Known rows, with every step that occurs
fozado > bazudat > fafu: [-0.28 -1.18  0.70  2.73 -0.19  0.64  2.36 -4.71  2.08 -0.39  0.07  1.42
 -0.89 -0.34  2.86 -1.70 -3.52 -2.13  0.71 -0.43  3.37 -2.97  3.54  1.29
 -4.32  0.59]
fafu > segig > fozado: [ 0.50  2.77  1.72 -1.14 -1.61  0.36  1.08 -0.19  0.05  0.34 -0.13 -2.92
  1.03  0.22 -0.48 -2.65  0.56  0.02 -1.06  1.47  0.65  0.31 -3.03 -2.11
  1.29  0.01]
zalav > fafu > fosiz: [ 0.05  0.95  0.95  1.01 -1.30 -0.77  1.35 -5.54 -0.61  0.48  3.08 -0.44
 -1.54  2.09 -0.82  0.35 -0.35 -0.46 -0.75  0.45 -1.14  0.80  1.82 -1.15
 -0.84 -2.53]
segig > fafu > fosiz > fozado: [ 0.38 -0.36  1.01  0.78 -3.42 -2.19  2.37 -4.30 -1.15 -0.63  0.94 -1.82
  0.26  0.72  0.24 -0.60 -3.64 -0.78  3.13 -0.28 -0.25 -1.07  0.32  1.50
 -2.17  3.75]
fozado > zalav > fafu > bazudat: [-1.93  1.09 -0.29 -1.17 -1.29  1.90 -0.49 -3.30  1.71  2.16 -0.28  0.23
 -1.24  1.82 -0.22 -2.98 -0.09  1.38 -2.84 -1.29  1.06  0.09  0.07 -2.49
  1.53 -0.76]
zalav > fafu > fosiz > fozado: [ 0.42  1.82  1.43 -0.71 -1.94 -0.93  0.28 -5.46 -0.69  0.17  1.69 -1.05
 -1.16  1.81  0.86 -0.63 -1.31  0.11  0.37  1.20 -2.32 -0.35 -0.39 -0.23
  0.10 -1.88]
fosiz > fafu: [-1.35 -2.61 -1.97  0.27 -2.12  0.65  2.64 -1.93  0.05 -1.18  0.99  0.99
  0.11 -1.84 -0.77  1.90 -1.21 -0.01 -0.32 -2.11  0.70  1.11  1.20 -0.24
 -2.78  0.80]
fafu > tora: [-0.74 -2.28 -1.09  0.74  1.14  1.40  3.34 -3.89  1.05 -1.96 -0.23  2.07
 -0.60 -1.60 -0.49 -1.11 -3.61  1.27 -0.90 -1.01 -0.93  0.70 -0.27 -1.83
  0.01 -0.37]
segig > fozado > zalav > fafu: [-0.94  0.63  1.59 -1.74 -2.17  1.42 -0.20 -2.83  0.56  1.38 -0.80 -0.68
 -0.65  0.54  1.37 -2.43 -0.34  0.61 -4.63  0.41 -0.24 -0.76 -0.39 -0.63
  2.79 -1.91]
segig > fafu: [-1.52 -2.52 -0.63  2.08 -1.54 -0.64  2.97 -4.01  0.11 -1.24  0.86  0.85
  0.07 -0.66 -0.41  0.51 -3.01 -0.98  0.69 -2.05  2.34 -0.55  2.32 -0.25
 -2.78  2.77]
zalav > fafu > bazudat > fozado > segig: [-3.82  2.11 -1.70  0.58  0.73 -0.08 -1.70 -0.26 -0.14  0.09 -0.54 -0.73
 -1.15 -0.70 -0.04  0.83  4.89  1.78 -4.58  0.45 -0.52  1.31  0.28 -5.71
 -0.63 -3.67]
zalav > fafu > segig > fozado > tora: [-1.60  4.98  2.35 -2.37 -0.84  0.17 -0.44 -2.44 -2.49  0.87  1.61 -1.17
  1.09  2.63 -0.24 -2.26  2.37  1.07 -2.99 -0.26 -1.21  1.45 -3.12 -1.90
  1.37 -1.84]
zalav > fafu > tora: [-1.10 -1.67 -0.98 -0.21  1.46  1.83  1.62 -5.31  0.46 -1.50  0.69  3.08
 -1.23 -0.31 -0.22 -0.65 -0.81  1.06 -2.23 -0.80 -1.31  1.00  0.52 -2.08
 -0.45 -3.01]
zalav > fafu > segig > fozado > bazudat: [ 0.82  3.32  1.46 -1.68 -0.87  0.32  0.24 -1.79  0.12 -0.56  0.35 -0.78
 -0.82  1.55  1.44 -2.40  3.33 -0.32 -2.33  2.83  1.46 -0.35 -1.21 -1.64
 -1.16 -3.18]
zalav > fafu: [-1.65 -0.32 -0.42  0.44 -0.06  0.54  0.79 -5.19  0.49 -0.35  1.60  1.70
 -1.32  0.32  0.29  0.37 -0.69 -0.05 -2.21 -0.65  0.11  0.12  1.65 -1.95
 -0.25 -2.82]
fosiz > fozado > bazudat > fafu > zalav: [-0.52 -2.03  1.41  1.62 -1.75 -0.03  1.80 -4.18  1.96 -0.97 -1.71  1.48
 -1.29 -2.25  3.90 -1.39 -7.28 -0.92  0.62  0.10  2.15 -3.90  1.01  2.66
 -2.46  1.07]
fozado > zalav: [-1.16 -0.95 -0.05  0.75 -2.58  0.44  2.75 -4.51  1.76  1.26  0.06  0.32
 -1.13  0.93  0.38 -2.59 -4.58  0.54 -1.24 -1.76  0.89 -0.84  0.77 -0.39
  1.65  0.55]
segig > fafu > tora: [-1.15 -4.03 -1.45  1.15 -0.01  0.73  3.75 -4.17  0.12 -2.40 -0.08  2.25
  0.30 -1.27 -0.88 -0.47 -3.12  0.20  0.58 -2.14  0.89  0.29  1.08 -0.24
 -2.93  2.51]
fozado > segig: [-3.11 -0.16 -1.13  3.03  1.02 -0.56  1.38 -3.09  0.65 -2.35  1.08  0.81
 -0.29 -2.55  1.21  1.66 -1.06 -0.24 -1.20 -1.12  0.86  0.28  1.50 -2.87
 -0.14 -1.35]
fozado > tora: [-3.68  1.52  0.88  0.96 -0.39 -1.17  2.35 -4.51 -1.67 -0.15  2.24  0.78
  0.09  0.85 -0.19 -0.53 -4.36  1.47 -1.57 -3.18 -1.36  1.12 -0.33 -1.25
  1.34  0.78]
fozado > fosiz: [-1.89 -1.93 -0.98  3.23  0.49  0.20  0.74 -3.32  2.89 -0.71  0.27  1.20
 -0.97 -2.25  0.63  0.60 -0.89  0.07 -0.55 -1.10  1.34  0.39  1.18 -4.03
  1.78 -2.31]
fafu > zalav: [-2.44 -3.43  0.29  3.16 -1.51 -0.46  3.44 -3.61  1.38 -0.78  0.59  1.62
 -1.99 -3.08 -0.67  1.66 -6.64  0.31 -2.72 -1.16  1.41 -0.13  1.47 -1.10
  0.55 -0.51]
zalav > fafu > segig > fozado > fosiz: [-0.34  2.33  1.05 -0.65 -0.17  1.18 -1.73 -1.44  0.95  0.49  0.20 -0.96
  0.30  0.54  0.36 -1.41  4.79  0.02 -2.23  1.24  0.82  0.99 -1.97 -3.80
  1.92 -4.04]
fozado > bazudat > fafu > tora: [ 0.11 -2.33  0.07  2.08  1.22  1.84  3.17 -4.70  1.91 -1.55 -0.76  2.64
 -0.78 -0.81  2.41 -2.65 -3.65 -0.94  0.65 -0.70  2.09 -2.17  2.51  1.33
 -4.52  0.50]
bazudat > fafu > segig > fozado: [ 0.23  1.76  2.54 -0.01 -1.05  2.11  0.18 -1.57  0.40  2.01 -0.61 -2.46
  2.44  0.76  0.48 -3.28 -0.60 -1.55  0.75 -0.35  1.88 -1.34 -1.00  0.50
 -0.98  1.72]

Rows
[-4.26  3.39 -0.24 -0.92 -0.29 -0.58 -0.99 -1.23 -1.81  1.75  0.18 -0.75
 -0.73  1.78 -1.21 -0.97  2.56  2.95 -4.85 -1.20 -2.08  1.84 -1.07 -4.59
  0.32 -2.22]
zalav > fafu > bazudat > fozado > tora
[ 0.69 -1.23  0.46 -0.29  0.25  1.34  1.67 -4.49  1.86 -1.74 -2.21  1.81
 -0.43 -1.26  4.14 -3.49 -5.17 -0.16  1.93  0.11  0.41 -3.33 -0.29  2.10
 -2.81  1.11]
fosiz > fozado > bazudat > fafu > tora
[ 0.36  1.77  2.87 -0.68 -2.61  2.59  0.44 -2.15  0.83  3.51 -1.12 -2.59
  2.13  2.14  0.73 -5.20 -1.35 -1.26  0.44 -0.99  2.05 -1.83 -1.31  1.45
  0.04  2.30]
bazudat > fafu > segig > fozado > zalav
[-1.95 -0.92 -2.10 -0.97 -1.19  1.30  0.71  0.54  0.55 -0.56 -0.28 -0.37
  0.35 -2.03 -1.70  1.02  0.93  0.81 -0.74 -1.75  1.38  2.03 -0.18 -2.41
 -2.24  1.83]
fosiz > fafu > bazudat
[-1.70 -3.40 -2.48  2.00 -0.84  0.79  0.81 -1.81  2.05 -1.21  0.33  1.58
 -0.20 -3.06  0.00  2.33  1.17 -0.09 -0.02 -2.26  1.47  1.59  1.26 -2.78
 -0.75 -1.17]
fozado > fosiz > fafu
[ 1.78  1.79  1.59  0.45 -2.53 -2.66  2.55 -3.85  0.28 -1.12  0.74 -1.78
 -1.87  0.71  2.35 -1.89 -3.79 -0.15  1.81  2.47 -0.86 -1.86 -0.24  0.87
 -1.54  0.12]
fafu > fosiz > fozado > bazudat
[-0.74 -1.86  2.67  2.25 -0.99  0.71  1.52 -1.81  1.38 -0.39 -1.53 -0.03
 -0.87 -3.13  3.03 -0.71 -3.96 -1.57 -3.16  1.00  3.07 -2.88  2.15  1.52
 -1.93  0.04]
segig > fozado > bazudat > fafu > zalav
[-1.27  3.59  2.18 -1.13 -1.90 -1.90  0.23 -5.90 -2.72  0.60  2.80 -0.76
 -0.53  3.13  0.63 -0.98 -1.93  1.40 -0.20 -0.63 -3.81  0.61 -1.27  0.21
  0.94 -1.02]
zalav > fafu > fosiz > fozado > tora
[ 0.86  1.34  1.68  0.12 -2.51 -1.94  1.83 -4.16 -0.27  0.05  0.81 -2.46
 -0.57  0.76  0.72 -1.22 -4.17  0.34  1.93  1.11 -2.13 -0.68 -1.07  0.20
  0.59  0.82]
fafu > fosiz > fozado
[-4.31 -3.18 -1.62  4.56 -2.23 -2.45  2.88 -1.08 -1.06 -1.53 -0.57  0.11
 -1.21 -3.22 -0.15  3.21 -1.30  0.38 -3.37 -1.19  1.00 -0.08  2.54 -2.01
 -2.67 -0.36]
bazudat > fozado > segig > fafu > zalav
[-1.29 -2.07 -0.54  0.26 -1.07  1.08 -0.54  0.66  1.22 -0.93 -1.18 -0.65
  0.63 -3.99  1.02  1.69  2.76  0.19 -2.66 -0.24  0.75  1.22 -0.25 -2.52
  1.26 -1.56]
segig > fozado > fosiz > fafu
[-3.26 -1.57 -1.55  3.35  0.14 -1.06  1.78 -3.46 -0.29 -2.97  1.16  1.03
  0.27 -2.38  0.80  2.24 -0.83 -1.08  0.06 -2.16  2.35  0.00  2.70 -1.42
 -2.70  1.31]
fozado > segig > fafu
[ 0.58  0.52  2.50  1.07 -2.06  0.12  0.88 -5.11 -0.01  1.77  0.47 -2.11
  0.92  1.21  1.43 -2.05 -4.93 -1.53  3.43 -0.59 -0.62 -2.11  0.76  2.53
 -1.47  2.46]
bazudat > fafu > fosiz > fozado
[-2.20 -1.62 -1.59  2.89 -1.30 -1.14  1.23 -1.00  1.71  0.53 -1.17 -0.46
 -1.49 -1.52  0.09  0.56  1.01  1.30 -2.67 -0.09 -0.52  0.10  0.91 -4.87
  1.17 -3.49]
bazudat > fozado > fosiz
[-2.10 -5.01 -1.43  1.91 -3.00  0.25  3.55 -1.88  0.36 -1.30  0.72  1.88
 -0.97 -3.69 -1.40  3.27 -4.01  0.12 -2.06 -2.33  1.43  1.13  1.73  0.28
 -2.36  0.73]
fosiz > fafu > zalav
[-1.31  1.86  0.30 -2.91 -1.96  1.30 -1.57 -3.08  1.64  1.61 -2.11 -0.39
 -0.73  1.18  1.66 -3.80 -1.79  2.00 -1.28 -0.32 -0.56 -1.23 -2.73 -1.37
  2.63  0.12]
fosiz > fozado > zalav > fafu > bazudat
[-2.16 -1.70 -1.39  0.45  0.68 -0.23  1.14 -3.23 -0.22 -3.98 -1.37  1.53
  0.76 -3.20  2.29 -0.06 -2.47  0.70  1.26 -1.37 -0.45 -0.86 -1.19 -0.28
 -1.40  1.88]
fosiz > fozado > segig > fafu > tora
[-0.77  0.45  0.50 -2.12 -2.89  0.63  0.09 -5.25  1.25  0.93 -0.98  0.66
 -1.05  1.40  2.47 -3.18 -3.65  1.19 -0.86 -0.68 -1.06 -1.96 -1.52  0.44
  2.30 -0.73]
fosiz > fozado > zalav > fafu
[-0.37  2.18  0.14 -0.52 -0.99  0.57  0.80 -3.96  0.13  0.28  1.89  0.22
 -0.41  2.44 -0.85 -1.55  1.43 -0.10 -0.59  0.06  0.72  0.66 -0.68 -2.14
 -0.73 -2.28]
zalav > fafu > segig
[-2.59 -0.77 -1.33  0.91 -1.82 -1.04  1.22  0.30 -0.30  0.51 -1.58 -1.78
  0.06 -0.62 -1.68 -0.36  0.98  0.98 -1.50 -0.82  1.42  0.14  0.61 -3.37
 -2.77  2.68]
segig > fafu > bazudat > fozado
[-2.55 -5.52 -2.02  3.41 -1.78  0.53  1.72 -1.59  2.26 -1.35  0.10  2.42
 -1.08 -4.78 -0.62  3.76 -1.39  0.01 -1.61 -2.52  2.16  1.73  1.77 -2.09
 -0.40 -1.35]
fozado > fosiz > fafu > zalav
[-0.87 -3.03  0.07  1.52  1.34  3.04  2.19 -5.00  1.29 -0.02 -0.50  1.89
  0.84 -0.87  0.39 -2.13 -4.43 -0.59  0.83 -2.57  0.43 -0.93  1.50  0.74
 -2.05  1.39]
bazudat > fafu > tora
[-1.75 -0.77 -0.73 -0.59 -0.11  1.72 -2.08  2.81  1.63 -0.43 -2.10 -1.66
  0.94 -4.33  0.12  0.96  4.54  0.88 -2.97 -0.07  1.09  1.87 -1.43 -4.35
  1.47 -0.61]
segig > fozado > fosiz > fafu > bazudat
[-0.05  3.11  1.54 -1.85 -1.00  0.92 -0.32 -1.82 -0.29  0.58  0.67 -1.44
  0.41  1.45 -0.11 -1.89  2.91  0.04 -2.27  1.50  0.23  0.51 -2.08 -2.26
  0.80 -2.62]
zalav > fafu > segig > fozado
[-0.20  1.87  0.39 -1.26 -2.88  1.23  1.42 -4.59  0.90  2.18  1.17  0.16
 -0.62  3.98 -0.43 -3.89 -0.19  0.45 -0.96 -1.09  0.95 -0.21 -0.86 -0.85
  0.86 -1.33]
fozado > zalav > fafu > segig
[-2.33  1.04 -0.89 -0.39 -2.52 -0.03  0.78  0.45  1.23  2.74 -2.60 -2.53
 -1.14  0.79 -1.18 -3.17  0.09  2.42 -3.62 -0.36 -0.11 -0.12 -1.17 -4.03
  1.28  0.18]
fafu > bazudat > fozado > zalav
[ 0.86  1.10  1.14  1.69 -0.84  0.62  2.46 -3.65  1.69  0.30  0.41  0.16
 -0.06  1.60  1.89 -3.32 -1.61 -2.05  2.19 -0.02  3.84 -2.49  1.41  1.11
 -4.67  0.91]
fozado > bazudat > fafu > segig
[-1.37 -0.27 -0.04 -0.18 -2.13  1.15  1.28 -5.64  1.37  1.49  0.75  1.43
 -1.64  2.02  0.58 -2.18 -1.97  0.54 -2.38 -1.55  0.43 -0.63  1.21 -0.62
  1.21 -1.68]
fozado > zalav > fafu
[-1.35  2.58  0.65 -2.66 -2.88  0.17  1.46  0.77 -2.86  0.08  1.02 -1.93
  2.41  0.52 -1.40 -0.80  1.94  1.08 -1.07 -1.73 -0.74  2.46 -3.57 -0.19
 -0.83  1.84]
fosiz > fafu > segig > fozado > tora
[ 0.12  0.63  1.41  0.39 -0.47 -0.49  1.58 -1.03  1.04 -1.74 -0.93 -0.87
 -1.30 -2.02  2.79 -1.15 -1.06 -0.30 -3.12  2.54  1.55 -1.69  0.47 -1.07
 -0.31 -1.28]
segig > fozado > bazudat
[-0.51  1.91  0.93  1.25 -1.28 -2.22  0.96 -3.70 -0.66 -1.42  1.28 -2.23
 -0.30 -0.73  1.57  0.16 -2.13  0.12  1.58  0.89 -1.91 -0.37 -0.82 -0.61
  0.52 -0.04]
fafu > fosiz > fozado > segig
[-2.85 -2.90 -2.03  2.69  1.58  0.21  2.55 -3.58 -0.31 -4.03  0.34  2.38
  0.48 -2.95  0.48  1.17 -0.88 -0.05  0.00 -2.35  1.17  0.67  1.53 -1.41
 -2.84  1.11]
fozado > segig > fafu > tora
[-0.13 -1.33  0.65  2.40 -2.72 -2.03  3.58 -4.56 -1.08 -0.39  2.41 -1.40
 -0.06  1.06 -1.34  0.40 -2.53 -1.27  1.91 -1.03  1.05  0.06  2.59  0.59
 -3.22  2.94]
segig > fafu > fosiz
[-1.13 -1.05 -2.56  0.97 -3.17 -0.57  1.34  1.25  0.42  0.67 -0.84 -1.25
 -0.09 -0.60 -1.44  0.52  4.64  1.11 -0.89 -0.66  0.05  1.74 -0.98 -3.96
 -1.59 -2.18]
bazudat > fozado > fosiz > fafu > segig
[-2.20  0.65 -0.53  0.73  0.30 -0.79  0.09 -2.92  0.63 -2.64 -0.50  0.12
 -0.03 -2.81  2.94  0.25 -2.83  0.50  0.18 -0.26 -0.58 -1.14 -1.32 -1.54
  1.03 -0.39]
fosiz > fozado > segig
[-0.87 -4.02 -2.66 -0.74 -0.53  1.90  3.55 -2.17  0.09 -2.31  0.04  2.40
  0.13 -2.39 -1.26  0.82 -1.34  0.97 -0.49 -2.16 -0.70  1.94 -0.02 -0.50
 -2.77  0.76]
fosiz > fafu > tora
[-0.52 -0.47  1.09 -2.30 -0.85  2.49  0.51 -2.92  0.59  0.52 -1.46  0.37
 -0.44  0.01  1.02 -3.31 -0.52  1.61 -4.63  0.29 -1.43 -0.28 -1.39 -0.78
  2.84 -2.01]
segig > fozado > zalav > fafu > tora
[-2.19 -0.77 -2.52 -1.44 -3.96  0.80  1.19  1.95  0.25  1.97 -2.18 -1.75
 -0.31 -0.42 -1.80 -0.86  2.05  2.27 -2.81 -1.59  0.11  1.24 -0.57 -2.46
 -1.75  1.34]
fosiz > fafu > bazudat > fozado > zalav
[-3.29  0.03 -1.76  2.73 -0.68 -1.77  1.84 -1.00 -0.36 -0.92 -0.40 -0.83
 -1.08 -1.88  0.57  1.49  0.64  1.04 -3.33  0.01 -1.02  0.02  1.27 -3.96
 -0.63 -2.66]
bazudat > fozado > segig
[ 0.46 -0.69  1.22  0.12 -4.86 -1.91  2.73 -4.78 -0.66  0.69  0.37 -2.01
  0.03  2.05  0.32 -2.40 -4.37 -0.30  2.92 -0.95  0.06 -1.52  0.22  2.50
 -1.30  4.31]
segig > fafu > fosiz > fozado > zalav
